(in the rows, 128 means zero)
Known rows, with every step that occurs:
gonum/dupel: [182 128 123 144 138 145 139 131 142 139 102 139 157 144 100 130 114  98
 116 141 123 119]
noze/nizo/gonum/dupel/bafol: [202 142  97 126 160 112 185 149 151 146 107 141 176 167 107 126 131 130
  97 118  89 124]
zekov/nizo: [135 127 193 144 140 126 132 140 125 161  88 146 117 135 141 101 151 119
 113  95 116 126]
nizo/bafol/natu: [ 82 139 163  90 139 140  90 117 112 116 103 107 139 138 168 169 152 132
 136 144 115 137]
bafol/natu: [ 90 111 144 112 151 125 101 111 120 111  84 143 123 125 134 152 141 110
 135 133 130 159]
gonum/nizo/zekov/dupel/noze: [177 148 169 157 162 196 129 161 158 135 140 137 175 115  89  61 107 116
 125  97  98 139]
noze/nizo/zekov: [128 130 142 135 156  94 174 158 148 130 134 126 138 139 123  78 142 140
 120  73 103 129]
zekov/nizo/bafol: [126 153 216 121 124 145 123 144 113 166 104 109 132 147 176 115 166 141
 118 108 100 105]
gonum/dupel/zekov: [210 134  92 164 147 157 151 128 179 149 121 146 164 131 103 111  76  95
 113 121 110 118]
natu/bafol: [144 148 162 102 109 138 102 131 146 126 140 103 158 151 151 147 148 111
 138 144 141 115]
noze/nizo/zekov/dupel: [131 142 171 127 154 135 120 152 178 134 149 131 141 149 100  53 139 126
 117  69 100 139]
zekov/dupel/bafol: [150 155 134 103 118 169  80 126 174 142 133 115 141 133 127 122 127 121
 126 149 101 146]
dupel/bafol: [143 144 104 112 124 122 133 130 142 138 115 111 131 125 149 152 129 133
 128 153 105 137]
nizo/gonum/dupel: [199 108 160 143 146 140 146 123 114 128 123 142 206 166  93 129 123 122
  97 119 137 115]
noze/nizo: [116 145  91 129 140 104 162 150 148 139 125 148  97 134 123 103 138 130
 130 102 103 127]
gonum/dupel/noze: [191 127  74 161 176 173 159 156 140 146 123 146 167 120  79 124  97  84
 124 155 128 115]
dupel/noze: [139 128  84 146 165 156 150 154 126 136 154 134 139 105 107 126 114 117
 137 143 133 125]
natu/bafol/nizo/zekov/dupel/noze: [170 164 199 122 227 196  86 163 174 155 147 123 231 146 101  81 139 111
 136 114 156 144]
dupel/noze/nizo: [127 143  44 145 177 133 185 176 151 146 148 154 108 109  99  97 123 120
 140 116 109 124]
noze/nizo/gonum/dupel: [186 127 127 143 163 115 180 145 140 139 124 164 179 172  88 106 132 125
  98  94 110 114]
noze/nizo/gonum: [134 126 126 125 157  99 170 143 124 127 142 151 145 154 115 102 145 156
 110  80 117 127]

Rows:
[153 154 221 114 191 123 116 141 140 145 107 114 207 159 144 111 157 137
 130 102 153 132]
natu/bafol/nizo/zekov
[121 128 194  95 162 156  60 112 165 117 100 107 175 140 132 122 144 112
 124 128 102 178]
nizo/zekov/dupel/bafol/natu
[219 124 197 143 155 139 153 135 126 171  70 139 193 167 128 124 146 114
  84 112  97 123]
zekov/nizo/gonum/dupel/bafol
[217 107 172 174 196 166 172 162 111 167 110 164 202 147  85  96 132 101
  92 101 130 113]
zekov/nizo/gonum/dupel/noze
[ 97 163 184 102 128 147 114 120 111 122  67 127 132 132 170 160 143 133
 133 132  83 137]
gonum/nizo/bafol/natu
[110 142 158  93 171 130  98 134 186 126 100 125 146 143 126  99 154 114
 126 101  76 178]
noze/nizo/zekov/dupel/bafol/natu
[132 154  76 137 177 172 132 172 178 148 168 159 113 121  78  73 121 110
 134 111 107 136]
zekov/dupel/noze/nizo
[158 165 252 106 187 170  65 136 172 147 123 123 217 170 122  88 154 126
 125  99 150 145]
natu/bafol/nizo/zekov/dupel
[148 177 143 110 191 163  86 126 168 171  86 147 151 136 120 115 130 136
 123 138 113 166]
zekov/dupel/bafol/nizo
[159 144 147 113 206 116 141 125 115 155  91 144 188 149 134 136 142 175
 108 120 129 153]
dupel/bafol/nizo/gonum
[136 150  75 125 197 162 158 166 144 144 103 142 154 134 113 145 134  92
 136 143  91 123]
gonum/dupel/noze/nizo/bafol/natu
[125 180  99 114 158 193 124 175 168 156 183 124 129 131 111  87 136 129
 136 119  92 115]
zekov/dupel/noze/nizo/bafol
[143 125 207 128 137 164  86 130 158 122 155 111 177 145 105  78 129 124
 117  96 127 143]
nizo/zekov/dupel
[144 131 173 131 210 122 142 123 100 142 104 162 181 153 113 117 140 169
 107  95 153 147]
bafol/nizo/gonum
[ 70 153 134  93 153 115 127 136 129 127 103 128 107 144 160 145 164 134
 138 118  90 137]
noze/nizo/bafol/natu
[163 151 218 136 129 168 105 136 156 129 116 133 164 138 110  70 120 125
 112  84  93 142]
gonum/nizo/zekov/dupel
[172 166  62 141 175 163 185 186 148 165 142 128 151 135 109 114 125 111
 129 139  88  93]
gonum/dupel/noze/nizo/bafol
[143 139 107 138 157 199  98 149 161 139 171 142 147 115  84  97 112 105
 135 138 132 137]
zekov/dupel/noze
[206 148 153 142 217 125 156 142 151 167  53 129 206 148 113 117 124 126
 107 125 108 148]
gonum/dupel/bafol/nizo/zekov
[153 145 165 148 246 184 112 157 154 156 138 151 195 125  77  61 121 131
 125  97 142 157]
bafol/nizo/zekov/dupel/noze
[221 135 134 165 230 147 163 122 150 165  97 182 220 154  89 100  92 141
  93  88 137 136]
bafol/nizo/gonum/dupel/zekov
[142 178 166 116 101 151 141 140 117 139 107 108 135 131 165 134 133 148
 127 126  80 107]
gonum/nizo/bafol
